What can hang from each mark:
zipi: bafo daba fono
daba: vorusel zipi
fono: zipi
zusuk: vorusel
sela: bosu
rufeka: birulib
bafo: zipi
bosu: bafo rufeka sela
sepi: birulib bosu

Every row comes from one small tree of marks. The marks that hang from a mark follow it in brackets, in alphabetical order. Every link used is in the known rows. Which tree was each row made from?
In the rows, 128 means zero.
Known rows:
zipi{bafo fono}: [117  93 161 133 140 102 128 143 115 158  84 167 136 142 145 105 149  92
 132 115 124 131 162]
fono{zipi{bafo daba{vorusel}}}: [120 111 115 111 191 119 161  80  96 162  88 179 153 155 165 124 129  88
 140 141 154 161 156]
bosu{bafo{zipi} rufeka{birulib} sela}: [ 29  89 102 197 178 129 115 112 108 142 136 110 171 126 184 110 149  96
  68 128  85 135 192]
bafo{zipi}: [ 96 143 147 126 140 143 135 107 128 126 118 143 123 114 151 117 131  92
 119 111 110 148 149]
bosu{bafo rufeka sela}: [ 64  84  97 175 162 134  85 143 109 147 114 132 159 138 170 102 156 127
  83 146  87 129 186]
bosu{bafo rufeka{birulib} sela}: [ 43  61  91 187 160 132  94 138 108 141 128 109 166 130 186 111 159 112
  69 135  89 127 188]
daba{vorusel}: [107 127 115 129 128 140 143 116 122 109 100 144 124 121 162 138 120 103
 128 142 129 146 141]
zusuk{vorusel}: [139 126 132  98 125 156 121 118 146 144 132 162 121 125 159 130 127 117
 137 114 128 132 143]
bosu{bafo{zipi} rufeka sela}: [ 51 113 108 183 181 129 107 118 107 150 120 130 164 131 170  98 146 111
  82 140  85 138 189]
zipi{bafo daba{vorusel}}: [119 110 117 120 150 128 150  99  96 134  85 186 166 150 173 118 135  83
 127 144 141 166 163]
zipi{bafo daba}: [122  98 140 107 143 132 118 114 102 152  93 182 158 148 165  99 155  86
 122 123 125 158 169]
sepi{bosu}: [104 118 122 104 128 153 142 120 120 124 105 130 127 102 133 102 142 121
 134 119 114 148 162]
fono{zipi{bafo daba}}: [120 101 136  97 183 124 130  96 102 179  99 176 148 155 156 107 147  89
 136 117 136 152 159]
bosu{bafo rufeka}: [ 85 101 114 172 152 145  85 132 115 121 103 139 152 136 156 118 162 111
  87 142  93 142 173]
sela{bosu{bafo{zipi} rufeka{birulib}}}: [ 77 118 137 181 202 155  88  95 114 116 137 128 144 109 170 123 162  87
  96 118  87 160 178]
zipi{daba}: [124 108 130 105 129 145 111 128 109 151 107 161 143 127 156  98 149 104
 120 125 105 166 154]
sepi{birulib bosu{rufeka}}: [101 133  93 155 119 156 126 123 115 118 113 111 148 128 121 102 141 158
 145 167 102 153 169]
zipi{bafo daba fono}: [134  84 154 122 148 103 126 140  96 183  78 185 162 151 149  82 159  92
 130 122 117 160 173]
fono{zipi{daba{vorusel}}}: [122 122 107 108 178 131 152  95 102 160  98 157 139 136 156 125 122 105
 139 143 133 171 145]
bafo{zipi{fono}}: [108 129 163 140 145 113 142 134 121 159 102 145 126 117 136 100 135  95
 130 111 101 151 157]
bafo{zipi{daba{vorusel} fono}}: [121 133 136 141 159 108 171 113  97 166  84 165 159 127 151  98 124  92
 135 140 108 187 165]
rufeka{birulib}: [ 85  89 128 130 117 143 122 125 128 120 125 122 124 112 167 130 142  91
 109 106 110 137 146]
zipi{daba{vorusel}}: [120 119 109 118 135 140 142 113 102 134  96 161 150 129 165 117 128 101
 125 147 120 176 151]
sela{bosu{bafo}}: [122 101 153 111 179 165  75 117 116 127 116 145 114 106 165 125 156 104
 126 116 104 153 157]
daba{vorusel zipi{fono}}: [114 132 127 141 128 101 198 159 120 126  91 149 121 130 147 120 111  96
 131 157 118 172 135]

Write each row's tree:
[119 115 179 133 203 133 104 120 108 161 104 148 122 105 149 105 152  93
 134 110  92 163 171]  sela{bosu{bafo{zipi{fono}}}}
[ 85 124 121 123 156 168 162  79 106 128 106  95 146 113 135 114 137 122
 146 143 109 160 174]  sepi{birulib bosu{bafo{zipi}}}
[ 61 100 128 134 175 139 127 108 110 157 120 125 145 118 175 108 137  99
  99 120  98 134 178]  bosu{bafo{zipi} sela}
[114 110 157 128 136  93 177 159 120 143  89 168 130 149 145 102 138  80
 124 132 123 151 149]  daba{zipi{bafo fono}}
[110 148 120 128 153 137 161  87 102 136 100 162 154 124 166 113 120  88
 125 141 118 184 157]  bafo{zipi{daba{vorusel}}}
[ 68  91  74 166 154 153 120 122  98 148 115  96 168 132 145  91 148 168
 123 175  95 140 197]  sepi{birulib bosu{bafo rufeka sela}}
[124 121 157 128 150 113 138 130 102 183  97 162 154 125 142  79 143  95
 129 120  92 179 167]  bafo{zipi{daba fono}}
[ 81 106 100 161 160 152 114 120 111 119  93 124 160 119 137  98 163 126
 103 144  97 151 189]  sepi{bosu{bafo rufeka}}
[131  98 134 133 154  98 155 124  90 169  66 186 168 151 159 100 140  89
 137 145 133 169 171]  zipi{bafo daba{vorusel} fono}
[103 114 129 164 156 147  70 129 125 112 142 138 125 110 160 118 156 108
 111 119  93 151 157]  sela{bosu{rufeka{birulib}}}
[ 55 118  84 176 175 149 140  99  97 148 119  94 173 127 143  91 139 152
 122 170  90 149 202]  sepi{birulib bosu{bafo{zipi} rufeka sela}}
[ 25  92  87 185 185 137 144 101 103 142 125  98 179 107 167  91 151 114
  82 129  87 144 207]  sepi{bosu{bafo{zipi} rufeka{birulib} sela}}
[135 121 151 135 218 128 130  99  84 167  88 166 155 114 162 101 143  90
 137 138 101 201 176]  sela{bosu{bafo{zipi{daba{vorusel} fono}}}}
[ 87 103 150 196 206 124  94 122 105 148 120 131 147 111 158 106 167  91
 103 116  79 164 185]  sela{bosu{bafo{zipi{fono}} rufeka{birulib}}}
[ 70 106 102 172 189 131 102 114  88 174 115 148 190 140 174  77 155 110
  80 146  76 166 201]  bosu{bafo{zipi{daba}} rufeka sela}
[ 82 116  75 159 128 144 123 132 109 144 126 106 155 128 135  85 135 174
 140 168 100 138 184]  sepi{birulib bosu{rufeka sela}}
[ 41  74 117 210 182 102 120 138 101 175 118 112 176 128 170  92 154 103
  78 129  77 137 199]  bosu{bafo{zipi{fono}} rufeka{birulib} sela}
[ 80  91 117 187 193 101 108 140  82 204  99 152 196 142 160  62 159 115
  90 146  68 168 209]  bosu{bafo{zipi{daba fono}} rufeka sela}
[ 96 109 128 170 208 153  83  92  94 140 130 146 169 117 174 100 170  84
  93 124  79 191 189]  sela{bosu{bafo{zipi{daba}} rufeka{birulib}}}
[ 91 129  95 161 170 159 141  85  84 145 101 118 191 135 134  84 154 133
 127 169  87 192 200]  sepi{birulib bosu{bafo{zipi{daba}} rufeka}}
[ 75 106 100 136 190 133 153  90  86 163 102 147 176 128 190 104 127  96
 104 150 107 171 184]  bosu{bafo{zipi{daba{vorusel}}} sela}
